Each row was made from one small tree. The marks that hang from a mark follow it in brackets, in the order of their numbers. Every link used is in the known rows. Write each row's tree.
Known rows
J_189(J_187 J_957): [  6.4  -4.5 -19.7  -7.6 -25.9  38.4  39.9  -0.2  -8.8   7.7  -3.6  -8.6
   7.9   2.3  -5.5  -3.4  -4.0   5.7 -27.6 -22.9 -11.5 -51.1   5.9 -15.3
  15.2   2.7  -6.7]
J_588(J_187(J_189(J_957))): [-13.0   6.8 -17.4  -9.2  -9.7  27.3  36.1  -9.0 -31.1  16.8  -8.3   4.1
   3.4  -0.2   4.8 -22.1 -24.0 -12.3 -18.1 -20.7 -18.3 -11.0  -0.8   4.1
   4.1 -10.5   4.8]
J_515(J_957(J_189)): [-13.5   7.0 -23.1  -8.1 -26.6 -22.1   6.1   3.1  -6.0  14.9   6.4 -22.1
  -4.4 -10.5 -19.3   1.5 -14.9   0.2 -38.0 -15.3   0.7 -11.9  -5.9  -1.1
   0.4  25.2   5.1]
J_78(J_385(J_588(J_187(J_189)))): [ 11.1  14.5 -14.1   3.8  -8.3  -8.9   3.8  -4.8 -41.3  24.5  -1.3 -13.0
  24.5 -17.9   6.9 -11.8 -18.8 -23.2 -18.7  -5.4 -39.0  21.5  21.0  33.8
 -17.8  -5.2  -1.1]
J_856(J_802(J_385 J_582 J_678(J_664))): [ 34.8  33.6 -28.2  -2.7  40.7  12.0  36.9  12.3 -14.6  25.3 -11.0 -36.2
  46.1 -37.7 -32.7 -31.5  22.3  16.7 -56.4 -17.8 -46.7 -42.1  -5.6  53.1
 -13.4   7.2  -1.1]
J_802(J_385 J_582(J_456) J_678(J_664) J_856): [ 37.3  21.5 -19.7   0.9  58.9  -8.2  42.4  29.0 -20.1  27.7 -28.9 -11.5
  20.6 -39.1 -32.3 -57.6  12.7  18.3 -45.2   2.3 -35.1 -78.6  -3.6  51.9
 -23.7 -38.0   6.4]
J_802(J_385(J_588(J_187)) J_582 J_678(J_664) J_856): [ 34.6  32.5 -21.9  -0.4  47.9 -11.4  27.0  21.2 -20.6  17.4 -39.6 -17.7
  38.0 -59.9 -34.8 -44.0   4.3 -10.7 -61.1 -19.4 -43.0 -29.8  17.1  48.4
 -28.9 -22.5 -15.9]
J_856(J_802(J_385(J_588) J_582(J_456) J_678(J_664))): [ 52.4  41.7 -22.6  29.1  30.1  -9.3  43.2  14.4 -16.1  22.7 -13.0 -33.5
  40.8 -39.7 -28.5 -38.5  28.0  11.4 -60.9  -4.6 -28.5 -59.6   7.2  55.7
 -17.3 -19.6  -5.1]
J_385(J_588(J_187) J_802(J_582 J_678(J_664) J_856)): [ 31.8  27.7 -18.1  -5.0  29.7  -3.4  17.5  24.2 -38.9   5.4 -30.6 -10.8
  35.6 -58.1 -13.9 -38.7   7.3  -9.7 -66.6  -5.1 -27.4 -14.8  25.8  31.6
 -21.0 -34.5 -29.0]
J_189(J_187(J_588) J_957(J_515)): [ 12.1  23.0 -20.3 -42.5 -27.6  34.3  28.9 -18.0  -8.8  14.0   7.9 -18.7
   9.9  -7.4  -1.0   6.2 -13.2  -5.7  -7.0 -28.2  -6.5 -54.6   4.9 -13.3
  10.0  -3.0 -12.6]
J_802(J_582 J_856): [ 17.6  14.1 -17.1  -0.2  25.5   2.8  21.1   8.6 -19.2   8.9  -6.9  -4.1
  14.9 -18.8  -7.8 -20.0 -16.4  14.0 -35.8  -9.9 -29.9 -33.9   4.4  23.0
 -12.8  -5.5  -9.2]
J_802(J_385(J_588) J_582): [ 35.5  23.7 -16.9  14.0  17.1 -18.0  21.3  -2.0 -21.5  10.6 -20.8 -18.1
  32.9 -28.6 -20.4  -4.7 -10.3   0.4 -52.0 -22.0 -22.4 -27.8  21.5  38.8
 -17.1  -5.5 -11.7]
J_189(J_187): [ 22.3  -3.3 -15.3 -10.1 -13.8  17.6  24.2   1.6  -5.5  12.9   1.0 -14.7
   4.2   0.1   3.2 -11.7  -4.2   3.2 -19.2 -16.8 -31.9 -22.2   7.4 -11.6
   4.4   3.3  -1.5]
J_187(J_189): [ -0.7   9.2 -15.2   5.1   7.8   7.4  12.6  -2.0 -27.7  25.0   8.3  -1.1
  -4.1  -5.2  13.5 -24.7 -18.7   1.0  -4.9 -11.5 -28.8  -8.1   3.1   7.9
  -3.6 -12.3   7.0]
J_664(J_678(J_802(J_385(J_588) J_582(J_456) J_856))): [ 43.8  41.8 -19.0  21.0  42.8 -17.1  35.0  25.1 -15.3   3.5  -6.5 -13.6
  40.1 -50.6 -25.9 -27.9  -6.2  11.5 -46.0   1.6  -8.8 -72.8  41.9  42.1
  -0.6 -41.3 -17.4]
J_385(J_588 J_802(J_856)): [  0.9  19.9 -17.3  12.3  -6.5  -4.4  -9.2  16.7 -44.3 -10.7   0.3  -6.1
  10.7 -28.0  -7.7  -4.1  -6.2 -20.9 -39.0  -3.2  -6.8 -15.8  32.3   5.1
  -5.6 -18.3 -28.1]
J_678(J_664 J_802(J_582)): [ 21.1  13.3 -16.2  -1.4  18.3  25.7  33.1   6.4   0.7  30.7  10.0 -24.9
  32.7 -64.4   9.8   0.4   3.3  19.3 -50.7  -1.8 -25.7 -24.8   9.7  20.9
   3.7 -20.0 -30.4]
J_678(J_802(J_385 J_856)): [ -6.8  21.3 -22.5  -7.5  22.9   6.6   7.5  13.2 -17.2   5.3  10.4 -23.7
  23.7 -39.2 -25.3 -14.4  -3.4 -12.6 -30.3  -8.2 -35.4 -37.4  11.3  23.0
  -3.1  -8.8 -16.0]
J_856(J_802(J_385(J_588(J_187)) J_678(J_664))): [ 23.1  37.8 -25.6   4.9  12.1   6.7  22.8  12.6 -17.2  16.4 -12.7 -40.9
  37.1 -45.8 -27.5 -25.4  24.0 -25.5 -51.9 -23.9 -43.2  -4.1  10.8  34.3
  -9.5  11.6 -11.9]
J_189(J_187(J_588) J_957): [  3.2   0.9 -20.4 -19.4 -22.7  36.4  39.7 -12.7 -16.5  11.8   2.0  -3.4
  15.8 -10.1   1.1  -0.2 -11.4   4.0   0.4 -30.5 -13.5 -46.2   2.4 -17.6
  15.1 -14.7 -10.4]
J_678(J_664 J_802(J_385(J_588(J_187(J_189))))): [  6.5  29.9 -18.1   3.5   9.4   6.2  16.6   2.7 -19.4  31.4   2.8 -25.7
  34.6 -67.0  -6.4 -19.4  -7.6 -31.9 -35.7 -10.9 -38.4   3.0  21.5  26.4
  -7.5 -39.3 -24.2]
J_588(J_187): [  8.5   0.9 -11.8 -18.7  -3.7  11.2  24.9  -2.8 -15.5  10.9 -11.8 -12.9
   3.4  -8.2  10.8  -9.4 -11.8 -13.0 -26.6 -18.3 -33.1  16.6   4.8   2.9
   0.8  11.0   0.3]
J_802(J_385(J_588) J_856): [  4.3  25.8 -21.7  15.9  11.7 -13.1   0.7  13.5 -26.1   1.5  -8.9 -14.2
  13.9 -29.3 -28.9  -9.5  -8.7 -20.7 -33.5 -18.7 -22.2 -30.9  20.6  23.8
 -12.4  -5.8 -14.4]
J_957(J_189(J_187) J_515): [ 21.0  27.4 -21.1 -44.2 -16.5   8.6   7.1   2.8   9.2  16.1  11.9 -39.4
 -12.2   4.3 -22.9  -5.7  -3.7  -7.0 -32.4 -18.9 -20.1 -29.2  -8.6  -2.6
  -3.4  32.3  -4.3]
J_957(J_189(J_187(J_588)) J_515): [ 16.0  33.9 -21.6 -56.2 -12.0   8.6   6.1 -10.7   0.6  22.1  18.6 -33.1
  -3.6  -8.7 -16.2  -3.1 -11.0  -9.3  -4.5 -27.1 -23.8 -23.5 -11.3  -2.7
  -5.1  12.6  -6.5]
J_187(J_189(J_957(J_515)) J_588): [-10.2  36.1 -20.6 -27.5  -6.5  24.0  15.8 -22.2 -31.1  26.3  16.8  -5.3
   0.8 -14.3  10.5  -6.4 -27.3  -8.0   8.7 -20.4  -3.0 -40.6  -1.0   7.0
   2.8 -20.0  -3.5]
J_78(J_187(J_189(J_957)) J_385(J_588 J_802(J_678))): [ -7.0   5.4 -24.5   4.0  -6.0  -0.4  10.2  11.3 -62.5  -3.5  -4.5  -9.1
  33.5 -19.5  -8.4 -22.5   9.9 -12.4 -32.7  -2.1 -13.5 -42.4  38.1  61.4
  -5.2 -21.7 -14.5]

Which tree is each row?
[ 29.1  28.0 -18.4  -2.6  23.9 -20.3  22.4   3.5 -26.8  -1.8 -33.6 -11.7
  36.5 -31.7 -31.0 -22.8 -20.6 -20.0 -55.3 -22.6 -38.4 -16.5  19.3  40.4
 -28.5 -10.0 -15.3]
J_802(J_385(J_588(J_187)) J_582 J_856)
[ 42.8  31.4 -18.3  24.5  49.8 -19.6  34.1  28.5 -22.0  23.0 -29.2 -13.1
  23.4 -51.2 -32.1 -50.7  15.0   9.7 -51.2  -1.0 -23.6 -75.8  12.1  51.5
 -26.4 -44.8  -8.4]
J_802(J_385(J_588) J_582(J_456) J_678(J_664) J_856)
[ 37.3  30.3 -19.1  -2.9  53.0  -5.7  44.5  23.6 -13.6   9.5  -6.3 -12.8
  35.9 -37.5 -25.6 -34.5  -8.0  20.5 -39.0   2.9 -19.9 -74.6  25.7  42.5
   2.0 -35.1  -2.9]
J_664(J_678(J_802(J_385 J_582(J_456) J_856)))
[-32.3   2.4 -27.4 -30.8  -5.7  14.6  13.0   0.7 -72.2  -2.6  11.8   2.0
  38.3 -23.5 -10.0 -11.5 -20.2 -20.9   1.8  -1.6 -26.2 -42.9  20.5  55.6
  -6.7 -39.8 -19.1]
J_78(J_187(J_189(J_957) J_588) J_385(J_802(J_856)))
[ 25.2  24.5 -25.6  -6.2  61.2   0.8  27.7  26.3 -20.8  25.7 -26.5 -16.0
  30.0 -49.0 -36.1 -43.4   8.4  14.0 -48.6 -12.6 -41.3 -58.1   0.7  48.5
 -22.9 -17.6  -4.0]
J_802(J_385 J_582 J_678(J_664) J_856)
[ -5.6  30.9 -19.7 -15.2 -10.0  24.5  17.2  -8.8 -22.2  22.6  10.1  -8.9
  -7.2  -0.3   3.1  -9.0 -19.8  -5.4 -18.6 -13.1   1.0 -46.2   3.3   6.6
   4.3  -1.8  -1.0]
J_187(J_189(J_957(J_515)))
[  2.5   0.7 -18.2  11.2 -10.1 -11.2   3.7   2.6 -34.1  13.6   9.9 -17.8
  22.5 -20.9  10.1  -5.7 -11.6 -14.7 -12.3  -3.7 -37.2  -6.7  34.3  58.1
 -12.7  -7.1 -11.6]
J_78(J_187(J_189) J_385(J_588))
[  5.8  11.1 -22.2 -32.2  -7.2  12.0  17.4  -4.1  -7.4  19.3  13.4 -19.1
   2.0 -11.5 -14.7 -10.5  -8.8  -0.7   1.7 -29.0 -30.8 -14.0 -14.1  -7.9
   0.5   2.1  -5.1]
J_957(J_189(J_187(J_588)))
[  5.1   0.1 -24.2 -16.3 -40.0 -15.7  14.5   1.7   4.6  12.5   6.4 -24.5
   2.5   1.6 -25.2  -8.6 -13.8   0.1 -35.8 -19.0 -11.5 -25.9  -3.7 -13.7
   1.8  21.0   4.7]
J_515(J_957(J_189(J_187)))
[ 14.6  26.5 -24.3  -7.6  40.1  13.3  27.0  16.9  -9.2  23.4   1.3 -24.6
  45.8 -70.2 -28.8 -14.5  -1.0   3.6 -55.4  -3.4 -38.2 -49.2   8.7  41.3
 -11.1 -27.5 -30.1]
J_678(J_664 J_802(J_385 J_582 J_856))
[ 22.6  25.5 -17.7  -6.9  11.0 -21.0   2.0   4.7 -69.3   6.7 -14.4  -2.6
  49.9 -25.9 -14.2 -28.4 -26.9 -21.2 -47.3   6.1 -40.6   0.7  28.8  53.4
 -35.2 -32.1 -15.3]
J_78(J_385(J_588(J_187(J_189)) J_802(J_582 J_856)))
[ 32.3  12.2 -11.5   5.2  16.7  16.9  47.6   8.7   0.0  32.9   7.7 -21.1
  23.7 -52.2  14.5 -12.6   7.9  23.1 -46.3  12.2 -19.0 -45.6   5.5  23.1
   5.0 -39.0 -19.2]
J_678(J_664 J_802(J_582(J_456)))
[ 10.3  38.7 -23.9  13.7  30.1  -1.4   6.9  26.5 -13.3   0.9   7.4 -21.0
  31.5 -57.4 -25.2  -7.0  -3.8  -9.7 -32.1 -13.4 -11.9 -40.0  48.3  22.5
  11.1 -14.7 -24.4]
J_664(J_678(J_802(J_385(J_588) J_856)))
[ 38.4  24.5 -17.2  -6.9  24.4 -23.5   8.4   0.5 -65.7  15.4 -22.0 -10.5
  49.7 -22.2  -7.1 -44.3  -5.9  -6.7 -47.7   1.3 -41.2   3.8  26.3  59.0
 -32.6 -28.0   1.2]
J_78(J_385(J_588(J_187(J_189)) J_802(J_582 J_678)))
[ 41.7  44.8 -27.2  19.7  30.0 -12.5  22.1   4.1 -22.8   4.1 -10.8 -32.0
  47.1 -23.6 -34.9 -31.0  15.6   6.2 -56.2 -23.9 -37.6 -38.2  12.4  51.7
 -17.8  11.7  -4.1]
J_856(J_802(J_385(J_588) J_582 J_678))
[-20.0  14.4 -20.9  -2.9  -2.0  27.2  27.0 -15.8 -38.1  23.3  10.3  10.0
   6.6 -15.7  12.5 -13.7 -25.1   2.5  13.9 -24.1  -9.7 -31.8  -3.0   2.9
   7.0 -33.0  -0.5]
J_187(J_189(J_957) J_588)
[ 38.5   5.8  -7.3  -4.6   5.7  -7.5  37.5   2.2 -40.2   6.3 -14.3  -3.9
  15.9  -2.8   4.2 -20.2  -4.3  14.7 -48.1   9.2 -11.2 -35.5   8.9  24.3
  -7.5 -32.1   0.6]
J_385(J_802(J_582(J_456)))
[ 56.3  40.6 -19.0  12.5  23.9 -24.5  44.2   0.5 -24.6   1.9 -27.3 -28.4
  42.4 -10.0 -28.8 -51.5  14.2  -4.2 -58.3 -13.2 -41.3 -33.6   5.7  52.5
 -23.8  -4.4   7.8]
J_856(J_802(J_385(J_588(J_187)) J_582(J_456) J_678))
[ 28.3  10.9 -11.8   7.7  21.9  -6.7  36.7  11.6 -20.6  10.6 -10.0   0.2
   5.0  -7.6  -4.2 -32.3 -12.1  18.2 -31.9   4.3 -22.1 -54.7  -1.4  24.9
 -14.2 -24.7  -0.4]
J_802(J_582(J_456) J_856)
[  0.0   5.6 -25.0 -28.9 -35.8 -16.5  13.8 -11.1  -4.1  16.3  13.9 -20.0
  10.6 -11.9 -18.4  -5.8 -21.2  -2.3  -9.1 -26.6 -14.7 -19.5  -7.5 -15.3
   0.1   3.4   1.8]
J_515(J_957(J_189(J_187(J_588))))
[ 31.9  12.9 -16.8 -11.3  32.6  -4.5  19.6   8.2 -40.8   3.9 -18.1  -8.4
  23.8 -14.4  -4.5 -33.5   8.5  17.9 -48.9  -7.9 -23.7 -27.6  11.5  27.3
 -11.3 -13.0  -0.3]
J_385(J_802(J_582 J_678))
[ 32.2  28.1 -24.9   5.1  30.2  23.3  35.0  14.1  -8.6  26.3   2.2 -29.2
  33.7 -35.7  -7.2 -28.2  22.5  24.8 -49.6 -11.2 -38.8 -30.5  -3.9  35.0
  -5.9   7.3  -6.6]
J_856(J_802(J_582 J_678(J_664)))
[ 12.9  28.6 -27.6  -1.7  24.9  19.2  24.3  18.1 -14.7  24.6   0.7 -38.2
  29.1 -35.1 -27.5 -25.0  28.1  -0.2 -39.7 -17.3 -42.1 -30.3  -3.5  35.8
  -3.1  15.1   1.8]
J_856(J_802(J_385 J_678(J_664)))
[ 36.0  32.9 -14.7   5.6  23.8 -23.2  35.4   4.6 -19.3  -0.6 -16.2 -18.3
  40.6 -42.8 -24.9 -34.3  -9.6 -16.7 -56.0  -0.3 -33.1 -41.0  19.0  42.6
 -21.1 -39.9 -20.5]
J_678(J_802(J_385(J_588(J_187)) J_582(J_456) J_856))
[ 24.5  20.2 -19.5  -9.6  29.8   1.3  28.2  -3.4 -12.0  13.9  -1.8 -26.4
  43.4 -37.2 -17.8  -9.2  -5.8   8.3 -50.8 -11.6 -35.0 -34.2   9.7  38.3
  -6.8  -9.4 -12.4]
J_678(J_802(J_385 J_582))
[ -8.6  29.4 -23.8   6.3   8.3   6.3   8.9  14.7 -61.0  -7.7 -17.3   9.3
  12.8 -20.0 -15.9 -51.9  -6.9 -26.1 -33.6 -10.6  -9.4 -32.0  20.7  13.6
 -10.7 -39.2 -11.2]
J_385(J_588(J_187(J_189(J_957))) J_802(J_678 J_856))
[ 16.3  13.8 -17.6 -11.8  18.6   0.3  14.8  11.2 -43.3  -4.1  -9.8  -2.2
  24.0 -18.6 -12.3 -17.6 -12.9   4.1 -49.7  -0.8 -21.3 -29.0  12.7  24.1
 -13.6 -19.0 -15.5]
J_385(J_802(J_582 J_856))
[ 30.7  38.8 -23.1   5.8  54.7 -29.6  16.7   6.6 -41.0  10.8 -33.5  -1.2
  31.0 -27.3 -33.2 -71.9 -17.0 -11.9 -36.2 -21.0 -51.0 -29.0  12.1  53.1
 -40.0 -32.4   5.2]
J_802(J_385(J_588(J_187(J_189))) J_582 J_678 J_856)
[ 40.9  27.5 -14.5  21.7  30.7 -26.5  17.6  23.5 -46.2  -6.3 -19.4   0.1
  16.3 -20.9 -13.0 -51.5  10.1   9.9 -50.2   7.7  -9.0 -59.0  22.5  32.8
 -20.2 -46.3 -10.1]
J_385(J_588 J_802(J_582(J_456) J_678 J_856))
[ 32.2  11.5 -17.5   0.8  40.0  12.1  32.4  15.1  -9.9  34.3 -15.9 -14.7
  17.3 -42.4   2.2 -28.8  12.6  28.7 -43.5 -11.7 -30.1 -32.6   2.7  28.4
  -7.8 -11.9  -4.9]
J_802(J_582 J_678(J_664))
[ 53.0  42.2 -21.7  28.3  28.4 -22.9  35.5   6.4 -24.2   6.0 -14.1 -27.3
  36.8 -12.5 -30.2 -44.9  19.6  10.7 -53.2  -9.5 -28.9 -58.0   7.1  54.2
 -19.4  -6.6   6.4]
J_856(J_802(J_385(J_588) J_582(J_456) J_678))
[ 51.4  35.5 -15.9   9.1   1.4 -19.0  47.4  -7.4 -22.7   1.2 -19.5 -28.8
  43.4  -9.0 -23.5 -24.7  -0.9 -13.9 -61.1 -12.7 -35.4 -21.4   7.4  47.1
 -19.7  -2.8  -1.7]
J_856(J_802(J_385(J_588(J_187)) J_582(J_456)))
